Each row comes from the steps of one path. Every step used is in the known rows, and no mark comes twice. Write the path behind each row, first mark first.
Known rows:
H, K, N, B: [ 0.91 -0.61 -0.37 -0.83 -1.07  0.75  0.84  1.31 -2.25  0.10 -0.14 -0.49
 -2.01  2.18 -2.16  0.54 -1.65  1.30  0.25 -0.58 -0.21 -1.21]
H, N, K: [ 0.30  0.24 -0.20 -0.90 -1.27  1.09  1.82 -0.51 -0.06  0.07 -0.32  0.41
 -1.12  0.62 -5.35  0.09 -2.49  0.82  0.51 -0.79  0.76 -0.22]
N, B, K: [ 0.51 -0.59 -0.43 -0.77  0.35  1.81  0.38  0.84  0.37 -0.21  1.03 -1.62
 -0.95  0.51  0.07 -0.69 -0.76  0.38 -0.24 -1.37 -1.19 -1.13]
W, B, K: [ 0.33 -0.78 -0.76 -0.38  1.57  1.28  0.80 -0.54  0.43  0.91  1.69 -1.58
 -0.45  0.61  1.61 -0.51 -0.13 -0.24 -0.47 -1.63 -1.01 -0.70]
W, B, H, N: [ 0.31  0.31 -0.62 -0.61  0.17  2.49  0.71 -0.59  0.02  0.51  0.35 -1.03
 -1.22  0.53 -2.50  0.41 -0.96 -0.76 -0.46 -1.45 -0.10 -0.77]
S, K, N, H, W: [ 0.67 -0.01 -0.35 -0.35 -2.22 -0.54  0.22 -0.14 -1.84 -1.43 -2.11  0.13
 -2.69  2.30 -5.57  0.34 -2.55 -0.02  0.13 -1.41  0.51  0.09]
N, H, W, B: [ 0.38  0.09 -0.01  0.10  0.70  0.51  0.18 -1.98  0.94 -0.91 -0.72 -1.00
 -1.15  0.82 -6.15 -0.31 -0.37 -0.21 -0.66 -1.87  1.39 -0.91]
J, B, H, N: [ 0.37  0.70  0.52  0.38 -1.41  2.35  0.05 -0.62  0.79  1.04 -0.10 -0.93
 -0.93  0.24 -1.58  1.01 -0.57 -1.49 -0.24 -0.98 -1.24  1.36]
W, B, H: [ 0.11  0.02 -0.54 -0.21  1.13  1.69 -0.04  0.09 -0.59  0.27  0.61 -1.58
 -0.42  0.14 -0.49 -0.11 -0.03 -0.93 -1.11 -1.09 -0.52 -0.88]
B, K: [-0.17 -0.40 -0.20 -0.06  0.22  0.72  0.56  0.33 -0.03  0.28  1.41 -1.46
 -0.52  0.46  0.33 -0.08 -0.66 -0.20  0.03 -0.81 -1.64  0.34]
B, H, N, W, K: [-0.28  1.07 -0.60 -0.22 -2.48  0.98  1.63 -1.77 -1.54  0.49 -0.55 -0.76
 -2.82  1.01 -7.59  1.56 -2.28 -0.09 -0.38 -1.25  0.82  0.65]
H, W, K, N: [ 0.14 -0.76 -0.74 -0.32 -2.64  0.63  0.89 -2.26 -1.72  0.43 -0.88 -0.24
 -2.22  1.84 -5.24  1.18 -1.28  0.57 -0.06 -1.24  1.48  0.35]
J, B, K: [ 0.38 -0.40  0.45  0.60 -0.03  0.98  0.14 -0.57  1.23  1.48  1.29 -1.44
 -0.21  0.30  2.47  0.13  0.34 -0.95 -0.24 -1.19 -2.18  1.40]
N, B: [ 0.68 -0.26 -0.25 -0.68  0.16  1.17 -0.14  0.56  0.46 -0.51 -0.20 -0.30
 -0.43  0.06 -0.21 -0.67 -0.18  0.53 -0.21 -0.62  0.37 -1.37]
S, W, B, H: [-0.30 -0.39 -0.83 -0.15  1.30  3.02  0.27 -1.28  2.33  0.51  0.17 -1.59
 -1.29  0.56 -1.64  0.55  0.01 -0.73 -0.41 -1.32  0.62 -0.64]
H, W, K: [ 0.13 -0.94 -0.09 -0.38 -1.25  0.35  1.38 -2.64  0.08  0.70 -0.58 -0.70
 -1.33  0.88 -5.74  0.31 -1.05  0.16 -0.14 -0.97  1.39 -0.16]
K, N, H, W: [-0.04  0.61 -0.42  0.37 -2.09  0.46 -0.63 -0.73 -1.65 -1.79 -1.37 -0.05
 -2.13  1.80 -5.87  1.23 -1.03  0.37 -0.10 -1.33  1.13  0.47]
W, K, N: [ 0.06 -0.19 -1.13 -0.43 -2.15 -0.17  0.61 -0.31 -2.26  0.83 -0.40  0.18
 -1.88  1.36 -1.49  1.01 -1.30  1.13 -0.12 -0.74  0.90  0.17]
K, N, W, B: [ 0.19  0.53 -1.45  0.26 -1.40 -0.07  0.05 -1.78 -2.59 -0.23 -0.45  0.84
 -1.97  1.77 -0.41  1.55  0.15  0.76 -0.57 -1.39  1.53  0.55]
J, B, H: [ 0.16  0.32  0.57  0.74 -0.45  1.50 -0.73  0.02  0.12  0.79  0.17 -1.45
 -0.27 -0.16  0.33  0.51  0.39 -1.64 -0.89 -0.65 -1.63  1.28]
B, H: [-0.43  0.48 -0.03  0.14 -0.27  1.28 -0.39  0.97 -1.32 -0.46  0.15 -1.54
 -0.53  0.04 -2.16  0.37 -0.57 -1.03 -0.69 -0.20 -1.09  0.14]
H, N, B: [ 0.86  0.14 -0.31 -1.11 -1.02  2.03  0.83 -0.26  1.23 -0.07 -0.51  0.38
 -1.29  0.52 -2.53  0.06 -1.34  0.74  0.62 -0.97  0.79 -1.19]
K, N: [-0.02  0.23 -0.80  0.06 -1.71  0.37 -0.57  0.46 -2.14 -0.44 -0.34  0.57
 -1.07  1.20  0.61  1.12 -0.36  0.59  0.16 -0.29  0.24  0.61]
S, H, N, W, B: [ 0.96  1.01 -0.58 -0.33 -0.17  0.60  1.81 -1.56  1.62  0.19 -1.55  0.81
 -2.36  0.79 -6.15  0.43 -0.37  0.53 -0.11 -1.52  1.62 -0.22]

Which path is each row?
[ 0.46  0.63 -0.78 -0.21 -0.87  0.59  1.60 -3.04  0.39  0.59 -0.39  0.93
 -1.75  1.00 -3.36  1.00 -0.67  0.46  0.11 -1.48  1.85  0.05] | H, N, W, B
[ 0.13  0.70 -0.68 -0.36 -2.47 -0.24  2.23 -2.95 -0.22  1.09 -0.78  0.89
 -2.54  1.06 -6.13  1.31 -1.88  1.02  0.35 -1.14  2.13  0.57] | H, N, W, K
[ 0.89 -0.16  0.59 -0.41  0.91 -0.35  1.76  1.57  0.65  0.49 -0.87 -0.72
 -1.31  0.80 -5.26 -0.44 -0.82  0.47  0.07  0.00 -0.64 -0.83] | S, H, K
[-0.10  1.06 -0.66  0.35 -1.53 -0.24 -0.94  0.85 -1.98 -1.48 -0.93  0.23
 -1.66  1.25 -2.86  0.96 -0.88  0.70 -0.14 -0.85  0.64  0.39] | K, N, H
[ 0.97 -0.59 -0.63 -1.12 -2.52  1.84  0.11  0.65 -2.54 -1.18 -1.65 -0.89
 -2.93  2.26 -4.26  0.25 -2.55 -0.40 -0.35 -1.54 -0.29 -0.68] | S, K, N, B, H, W
[ 0.42 -0.60 -0.31 -0.86 -1.11  2.56  0.61 -0.76 -0.72 -0.25 -0.53 -2.27
 -2.04  0.81 -6.77 -0.12 -1.52 -0.21 -0.98 -1.64  0.44 -1.45] | N, B, H, W, K
[ 0.37 -0.37 -0.15 -0.26 -1.23 -0.11  1.01  0.87 -2.58  0.51  0.00 -0.24
 -1.60  2.17 -2.04  1.09 -1.46  0.89  0.44 -0.08 -0.55 -0.12] | H, K, N
[ 0.60 -0.43 -1.33 -0.95 -1.99  0.77  0.46  0.14 -1.85  0.44 -0.53 -0.14
 -2.22  1.38 -1.68  0.43 -1.41  1.57 -0.26 -1.22  1.29 -0.96] | W, K, N, B
[-0.35 -0.76 -0.73 -0.36 -0.22  1.05  1.34 -1.94  2.78  1.38 -0.35 -0.50
 -1.63  0.59 -2.98  0.61 -0.81  0.69  0.41 -0.75  1.79 -0.19] | S, W, K
[ 0.29  0.38  0.68  0.07  0.51 -1.08  0.95  0.95 -0.37 -0.40 -0.26 -1.21
 -1.22  1.01 -6.09 -0.14 -1.76  0.49  0.02 -0.48 -0.13 -0.82] | N, H, K
[ 0.41  0.54  0.45  0.02 -1.55  2.37  0.72 -0.48  0.15  0.81 -0.08 -1.18
 -1.20  0.32 -4.02  0.52 -1.59 -1.02 -0.53 -1.30 -1.02  1.07] | J, B, H, N, K
[ 0.34  0.39 -0.90 -0.29 -0.71  1.13  1.97 -2.81  0.30  0.81  0.61 -0.08
 -2.14  1.37 -3.25  0.98 -1.12  0.33  0.12 -2.12  0.68  0.30] | H, N, W, B, K
[ 0.30 -0.58 -1.37 -0.30  0.24  1.55  0.32 -0.23 -1.30  0.53  1.38 -1.11
 -1.30  1.58  2.07  0.45 -0.34  0.22 -0.36 -1.84 -0.86 -0.19] | W, B, K, N
[ 0.30  0.56  0.28  0.96 -2.11  0.62  0.37 -0.57 -2.75  0.97 -0.20 -1.41
 -2.31  1.91 -2.98  1.99 -0.74 -0.71 -0.78 -0.98 -1.19  1.81] | J, B, H, K, N, W
[-0.12  0.69 -0.17 -0.68 -1.48  2.24  1.20  0.47 -1.32 -0.35 -0.09 -1.22
 -1.63  0.53 -6.95  0.46 -2.77 -0.23 -0.28 -0.91 -0.43 -0.05] | B, H, N, K
[ 0.36  0.04  0.10  0.91 -1.80  1.40 -0.38 -1.35 -0.09  0.01  0.11 -1.57
 -1.99  1.80 -2.65  1.14 -0.46 -0.69 -0.34 -2.28 -1.17  1.84] | J, B, K, N, H, W
[ 0.34 -0.22 -0.21  0.62 -1.48  1.30 -0.34 -0.19 -0.53  1.13  0.92 -1.02
 -1.08  1.28  2.91  1.05  0.05 -0.53 -0.13 -1.43 -1.90  1.88] | J, B, K, N
[ 0.61 -0.94 -0.91 -0.83 -2.51  1.47  0.79 -1.83 -1.46  0.08 -1.02 -0.48
 -2.55  1.91 -5.38  0.76 -1.39  0.97 -0.22 -1.68  1.75 -0.73] | H, W, K, N, B
[ 0.86  0.06 -0.03 -0.38 -0.47 -0.06  1.26  1.94 -1.03  0.16 -1.12 -0.25
 -2.21  1.79 -4.77  0.44 -1.13  0.89  0.14 -0.25 -0.48 -0.36] | S, H, K, N
[-0.08  0.16 -0.20 -0.13 -1.37  1.11  0.47  1.72 -3.66 -0.02  0.19 -1.79
 -1.97  1.95 -4.00  1.34 -1.90 -0.21 -0.34 -0.30 -1.52  0.04] | B, H, K, N
[ 0.06  0.04 -0.90  0.19  0.51  0.19  1.15 -2.22 -0.61  0.48  1.03 -0.91
 -1.38  1.01 -0.94  0.42  0.02  0.11 -0.79 -1.85  0.15  0.26] | N, W, B, K
[-0.01 -0.65 -1.07 -0.31  0.30  2.97  0.94 -0.57  0.26  0.82  0.17 -1.79
 -2.48  2.21 -2.99  1.44 -1.05 -0.03 -0.04 -1.40  0.30 -0.68] | S, W, B, H, K, N
